What can hang from each mark:
q_372: q_316 q_419 q_755 q_819
q_419: q_316 q_372 q_755 q_819 q_825
q_819: q_372 q_419 q_755 q_825
q_388: q_316 q_419
q_825: q_316 q_372 q_755
q_316: q_419 q_755 q_819 q_825
q_755: q_316 q_819 q_825

Each row was made from one small tree. Brackets hold a mark, then the marks that hang from it, in the order of their numbers. Every link used is in the known rows. Write each row's tree.
(in the rows, 128 means zero)
Known rows:
(q_755 (q_819 q_419 (q_825 q_316))): [107 145 159 122 176 133 135  89 137 139 132 127 127 100 128 114 130 152
 117 118 141 162  89  91 100 137 155 132  97  99 102  93 141 131 119 146
 152  88 104]
(q_419 (q_316 (q_755 q_819)) q_825): [ 81 133 115 109 117 109 168 139 145 156  87  97 110 124 172 167 162  95
 131 148 171 135 107 113 166 167 127 115 109 103  96  75 207 142 141 137
 144 101  77]
(q_755 (q_819 (q_419 q_316)) q_825): [ 72 162 148 115 182  98 159 113 121 138 136 126  81  96 150 134 155 135
 127 132 165 155 115 102 111 151 125 136 107  93 106  64 159 134 128 160
 134 116 102]
(q_819 (q_825 q_372 q_755)): [160 110 119  98 165 146 125  87 144 129 109 126 110  64 111 143 116 126
 102 111 131 124 114 109 134 133 178  98 103 126 104 160 166 106 123 112
 158  85  93]
(q_372 (q_819 q_419 q_755 (q_825 q_316))): [125 141 130 149 173 161 175 102 152 157 130 139 118 111 156 118  70  97
 108  89 143 139  57 115 114 140 159 129  73 138  98 144 121 146 134 166
 139  87 149]
(q_372 q_316 q_755): [105  96 121 146 138 179 140 198 140 156 115 110 121 150 134 123 118 102
 155 116 142 159 101 159 166 145 135 158  86 123 155 164 189  98 114  99
 119 134  85]
(q_755 (q_825 (q_316 (q_819 q_419)))): [100 142 132 138 157 114 163  89 137 146 113 147 113  95 134 115 106 121
 129 115 140 141 133 113 105 138 124 129 110 110 108  84 113 129 109 153
 147 114 112]
(q_316 q_819 q_825): [119 151  92 122 113  90 165 147 132 174  79 106 132  88  81 136 129 109
 109 135 138 156 114 121  99 123 105 144 135 132 107 170 143 146  84 134
 124  82 141]
(q_825 (q_316 q_419 q_755) (q_372 q_819)): [125  61 133 128 116 166 108 104 140 137  90 181 127 146 157 150 114 115
 115 110 111 104  92 117 119 136 131 145 123 165  91 122 241  87 109 181
 141  71 125]
(q_388 q_419): [124 124 109 138 118 150 115 128 123 114 138 140 113 149 148 131 145 143
 138 150 139 163 121 133 133 119 141 112 123 115 130 128  95 116 142 115
 139 126 138]
(q_316 (q_419 q_372) q_819 (q_825 q_755)): [101 156 102 106 117 102 122 124 132 185  53 103  83 104 110 174 129 120
 115 142 142 156  99 130 108 123 129 149 139 127  94 182 240 135  86 147
 114  50 148]
(q_419 (q_819 q_825)): [126 139 102  93 118 140 145 116 138 153 113 129 164  87 117 144 138 128
 130 139 146 160 104 101 119 148 130 119  99 104 111 118 137 152 124 158
 146  83 133]
(q_755 (q_316 q_419 (q_819 q_825))): [ 93 108 137 126 129 140 186 145 103 193 115 127 164  97 133 134 103 121
  88 146 132 148 140 122  92 129 146 149 106 123 112 117 193 133 113 141
 144  79 138]
(q_419 q_755 q_819 q_825): [ 90 154 111  95  47 140 133 124 161 174  87 103 135  82 150 141 152 127
 169 146 191 150  91 109 137 188 116 125 117  91 101  87 141 188 165 141
 132  73 137]
(q_372 (q_316 (q_419 q_755 q_825))): [ 75 107 136 129  86 190 141 161 136 188 103 101 111 123 149 128 109 110
 149 126 153 154  99 158 125 165 141 148 102 106 115 108 203 133 142 135
 107 117  98]
(q_755 q_316 (q_825 q_372)): [105  86 148 122 156 117 170 152  98 145 134 167 111  84 152 143 138 122
 102 139 149 102 168 101 114 142 133 144  93 144 117  78 194 109 117 135
 137 113 119]
(q_419 (q_316 q_755)): [115 113 112 123 124 122 141 144 145 145  94 120 108 145 169 147 147  98
 113 148 143 117 135 127 152 142 150 114 105 149 114 114 201 118 133 158
 139 117  99]
(q_419 (q_316 q_825) q_819): [124 129  94 103 109 107 148 184 149 186  83 124 112 120 145 160 170 114
 137 147 158 136 103 101 127 169 132 140 101 144 113  79 211 150 123 191
 124  65 146]
(q_819 q_419): [118 148 142 149 129 144 132  73 140 138 131 129 103 122 159 103 134 146
 120 121 138 153 117 131 105 126 151 111 114 134 118 123 115 149 128 158
 118 129 141]
(q_819 q_419 (q_755 q_316)): [ 95 156 154 176 145 153 156 117 131 163 141 132  95 123 204 105 121 139
  87 114 160 139 128 115 104 129 176 135  58 138 117 125 160 165 136 178
 124 120 159]
(q_372 q_419 q_819): [112 101 132 139 122 165 136 116 110 138 118 151 135 132 117 117  82  76
 164  97 118 132  76 125 142 145  97 138 124 147 114 149 139 113 134 117
 113  95 137]
(q_819 q_419 q_755 (q_825 (q_372 q_316))): [118 129 128 141 166 199 172  71 144 164 119 135  83  64 174 104 109 128
  75 103 151 175  87 110 103 135 199 111  45 143  98 182 148 135 129 181
 128 119 105]
(q_755 (q_819 q_419)): [ 94 161 155 128 149 120 122 102 129 129 142 125 114 114 129 121 156 164
 127 127 147 161 103 101 103 130 126 140 129  99 116 110 151 143 122 143
 129 110 129]
(q_419 q_372 q_755 q_819): [104 141 125  76  72 124  90 130 148 160  88 142  96 110 151 144 173 156
 159 180 184 145 105  90 135 164 132 151 131 147 118 128 193 154 165 163
 115  71 166]
(q_316 (q_755 q_819) q_825): [ 88 159 104 112 117  93 113 158 127 139  84  92 131 113 105 164 166 103
 105 146 154 141 105 118 120 121 105 139  98 110  79 167 222 138  61 141
 124  87  96]
(q_755 (q_316 q_419 (q_819 q_372)) q_825): [ 59 123 134 133 130 113 208 141 101 193 115 152 136  71 156 154 121 115
  84 140 145 145 152 110  98 145 108 165  94 111 111 114 212 139 112 142
 135 113 140]
(q_755 (q_819 q_372 (q_419 (q_825 q_316)))): [ 81 156 152 140 130 121 157  77 154 158 121 143 109  90 163 136 163 161
 121 112 151 168  77  78 120 162 122 143 104  96 109 103 171 160 140 131
 136 116 123]
(q_388 (q_316 q_755 (q_819 q_419) q_825)): [100 154 102 132  85 109 172 102 128 174  68 114  93 131 119 147 143  99
  96 149 154 188 125 144  83 106 133 115 107 153 109 181 171 146  70 174
 142 106 129]
(q_755 (q_819 q_372)): [ 97 147 139 117 139 103 138 132 132 138 132 144 128  89 120 150 168 157
 112 127 136 148 100  81 127 143 101 161 126 102 129 151 186 134 132 113
 136 125 127]
(q_755 q_316 q_819): [ 89 119 170 125 154 103 141 195 103 148 151 139 143 125 121 143 153 150
 118 145 150 119 141  89 115 135 124 173 113 107 132  77 220 124 124 117
 144  91 135]
(q_419 (q_316 q_755 q_819 q_825)): [108 133  84 118 110  92 171 161 148 182  57 102 110 111 131 153 149  83
  98 156 152 136 125 122 130 137 133 127 109 153  97 147 212 134  97 163
 135  79 109]
(q_755 q_819 (q_825 q_372)): [ 92 129 140  91 172 100 135 119 103 109 134 151 104  72 108 153 160 144
 123 131 149 137 124  87 113 141  96 148 135  96 108 103 170 106 113 131
 142 114  95]
(q_372 q_419 (q_819 q_755 q_825)): [106 122 116 137 153 186 165 106 114 151 117 134 135  98 135 117  54  54
 132  84 129 146  52 118 141 144 126 130  74 136  95 190 121 125 135 130
 125  88 122]
(q_819 q_372 q_755): [109 157 113 152 127 136 162 117 149 152 120 144 106  87 180 142 134 127
  82 106 138 143  99  98 140 141 132 146  75 132 125 207 157 155 147 142
 126 153 145]
(q_372 q_316 q_419): [ 93  88 140 150 119 204 129 136 114 161 109 139 115 128 127 104  95  93
 166 103 121 157 109 135 139 149 134 137  87 133 132 134 182  96 124 122
 109 126  84]

Which tree is each row?
[ 82 135 138  95 105 113 150 163 152 177  96  86  87  99 163 138 156 118
 150 150 191 128  91 105 152 192 140 142 126 107 108  59 180 153 186 121
 137  80  94]
(q_419 q_316 (q_755 q_819) q_825)
[154  76 148 129 154 164  83 112 156 137  99 173  98 134 135 155  95 134
 138  77 110  85  88 111 129 147 157 144 134 145 109 105 252  81 128 147
 155  45 134]
(q_825 (q_316 q_419) (q_372 q_819) q_755)
[ 80 124 115 153 120 175 188 143 153 189  92 101 118 117 137 111 115 106
 152 118 162 201  88 156 152 151 130 145  96 109 139 166 166 131 114 106
 123 114  95]
(q_372 (q_316 (q_819 (q_419 q_825))) q_755)
[104 122  99 115 136 139 135 144 131 131 113 124 109 137 164 152 162 122
 118 170 158 169 112 117 147 133 161 104  97 111 108 117 158 107 142 133
 157 100  96]
(q_388 (q_419 (q_316 (q_755 (q_819 q_825)))))
[130 113 102 126 115 153 128 108 145 122 119 144  93 119 147 160 139 129
 153 128 158 152  89 125 158 145 140  97 130 105 112 120 134 118 156  94
 147  86 130]
(q_388 (q_419 (q_825 (q_372 q_819) q_755)))
[113  82 139 125 131 147 183 123 105 180 105 152 150  72 124 117 108 115
  98 136 133 140 143  92 110 135 146 140 100 151 117 133 180 116 119 120
 149  73 124]
(q_755 (q_316 (q_819 (q_825 (q_372 q_419)))))
[123 116  93 122 134 139 170 133 136 152 112 134 108 120 149 135 138 124
 119 165 149 178 115 119 136 134 161 106 120 126 128 122 109 112 155 128
 157  96 123]
(q_388 (q_419 (q_316 (q_819 q_825))))
[ 91 141 130 156 132 142 149 188 110 181 117 113 114 132 178 143 115 105
  85 121 145 123 118 129 106 130 149 162  61 132 105 142 206 147 109 173
 115 101 150]
(q_819 (q_755 (q_316 q_419 q_825)))
[119 123 157 114 176 141 130  72 136 136 125 147 116  84 130 117 143 164
 107 117 137 155  87  78  94 137 159 133 105 119 100 102 160 118 120 152
 154  80 103]
(q_755 (q_819 q_419 (q_825 q_316 q_372)))
[ 88 108 105 124 118 179 181 111 142 187  95 126 138  68 153 154 121  97
  75 127 129 177  91 126 129 148 151 130  48 120  99 201 231 126 109 135
 130 136  83]
(q_819 (q_372 (q_316 q_419 q_755)) q_825)
[106 105 103 124 123 165 179  72 139 174  78 135 125  61 175 134 121  75
  86 122 127 155  88  93 151 162 155 108  51 149  95 186 183 125 139 125
 138 121  78]
(q_819 (q_372 (q_419 (q_316 q_755))) q_825)
[ 85  82 151 124 143 139 162 143  85 156 128 162 113  98 170 150 131 124
  96 138 139 113 158 117  98 141 134 153  95 135 106  75 220 108 111 158
 128 109 122]
(q_755 (q_316 q_419) (q_825 q_372))
[127 131 129 127 163 149 178  77 146 167 117 114  97  96 175 108 120 117
  96 132 146 158 103 119 112 145 194  94  80 146 106 106 122 143 140 167
 134 109 108]
(q_819 (q_419 q_316) q_825)
[ 95 111 118 150 110 138 163 172 132 188  99 126 129 112 177 149 146 111
  91 125 138 144  95 124 140 152 125 175  68 144 126 185 229 135 108 113
 115 120 138]
(q_819 (q_372 (q_755 (q_316 q_419 q_825))))
[114 134 105 125  92 113 144 146 115 150  84 114  98 156 123 166 146  87
 107 147 144 152 127 151 108 112 133 119  94 153 116 164 185 126  75 161
 137 124 113]
(q_388 (q_316 q_755 q_825))
[107 119 105  92  84 140 103 154 148 156  96 152  63 143 193 149 189 157
 162 200 191 165 102  96 152 166 164 130 119 150 129  97 178 128 192 162
 132  73 162]
(q_388 (q_419 q_316 q_372 q_755 q_819))
[100 135 108 125 112 110 205 120 123 167  97 145 101 112 122 154 133 108
 114 133 144 185 120 131 121 130 108 145 119 136 154 183 144 122 115 123
 157 143 126]
(q_388 (q_316 (q_819 (q_372 (q_755 q_825)))))
[ 88 160 134 145  71 147 165  51 174 184  98 119  88  59 197 113 152 140
 106 123 172 166  81 108 123 175 146 118  90 129  99 151 133 194 166 130
 111 135 140]
(q_819 q_372 (q_419 q_755 q_825))
[ 79 149 118 114 113 131 117 135 130 128 131 133  92  92 149 137 163 148
 132 158 174 173 105 106 129 149 125 136 110  89 113 137 123 130 156 103
 141 118 124]
(q_388 (q_419 (q_755 (q_819 q_372) q_825)))
[ 88 109 135 121 116 161 127 118 120 159  90 119  80 102 169 101 108  78
 154 125 151 124 114 120 143 174 144 126  95 146 106 102 149 115 161 138
 120 104  86]
(q_372 (q_419 q_316 (q_755 q_825)))
[103 114 122  94 108 141 130 153 138 166 103 165 102 133 137 164 168 149
 167 165 162 167 110  97 144 155 125 154 111 139 138 114 235 130 138 166
 112  96 149]
(q_419 (q_372 q_316) q_819)
[ 94 108 113 133 105 155 143  95 125 159  70 129 117 119 153 117 116  80
 135 130 129 147 121 116 147 146 131 114 110 149 106 143 181 111 128 144
 136  95  87]
(q_372 (q_419 (q_316 q_755 q_819)))
[118 117  89 101 124 139 187 147 166 194  85 135 132  83 177 159 162 109
 114 140 158 165  77  88 161 186 146 137  66 134 126 139 202 142 152 153
 149  89 120]
(q_419 q_316 (q_819 (q_372 q_755) q_825))
[104 149 113 132 162 123 174 155 123 135 140 139 115 113 131 148  89  81
 128 103 151 123  88 128 134 137 100 148 105 119 109 154 129 138 131 143
 124 116 149]
(q_372 (q_819 (q_755 q_825)))
[ 83 134 118 105 153  97 150 154 129 138 104 118 102 121 154 160 159  98
 117 150 160 126 132 112 147 147 128 127 102 113 103  92 212 115 122 155
 147 111  78]
(q_419 (q_316 (q_755 q_819 q_825)))
[102 112 145 118 103 139 109 111 143 173  78 145 108 135 152 123 112 144
 134 144 134 134 110 112 109 143 143 163 143 148 114 112 185 115 141 160
 137  71 139]
(q_825 (q_316 (q_419 q_372 q_755) q_819))
[101 122 135 149 142 145 166 183 115 166 141 144 132 142 155 148  90  98
 112 110 142 116  93 128 123 135 121 167  99 138 117 139 193 136 135 156
 121  92 176]
(q_372 (q_819 (q_755 (q_316 q_419))))
[120 106 105 128  98 159 136  99 130 123 118 146 102 121 166 143 158 142
 141 148 153 168 107 123 145 140 137  98 126 114 116 112  98 121 153 109
 139 116 122]
(q_388 (q_419 (q_825 q_372)))
[100 104 137 129 112 148  90 106 136 140  86 149 114 174 182 149 127 125
 123 142 123 121 118 125 131 128 148 139 107 146  98 110 226 103 111 175
 136  99 110]
(q_825 (q_316 (q_419 q_372) q_755))
[101 107 119 106 129 149 133  81 108 128 105 166 108  72 139 133 135 112
 142 118 137 142 125  98 121 154 106 121 109 126 102 112 150 113 119 152
 130 108 104]
(q_755 (q_825 (q_372 (q_419 q_819))))
[ 91  96 121 132 127 198 172 114 116 185  90 128 137  80  96 100  77  83
 146 112 123 186 104 123 126 147 135 130  89 123 120 166 165 102 115 112
 128 100  76]
(q_372 (q_316 (q_819 q_825)) q_419)
[ 80 161 131 126 122 123 109  94 135 120 114 115 126 121 141 139 162 136
 111 141 153 157 118 114 120 118 126 119 108 102  92 144 188 142  96 151
 138 111 104]
(q_316 (q_755 (q_819 q_419)))
[ 89 112 132 127  80 174 142 110 126 163  95 118 122 105 136 115  80  63
 181 103 156 131  57 129 151 178 101 133 121 130  96 134 129 144 164 100
 110  77 124]
(q_372 (q_419 q_755 q_825) q_819)
[ 94  98 125 125 110 202 168 107 141 194  91 129 120  44 141 110  99  88
 111 112 138 171  77 104 138 174 160 134  45 138 109 201 181 124 146 104
 121 122  80]
(q_819 (q_372 q_316 (q_419 q_755)) q_825)
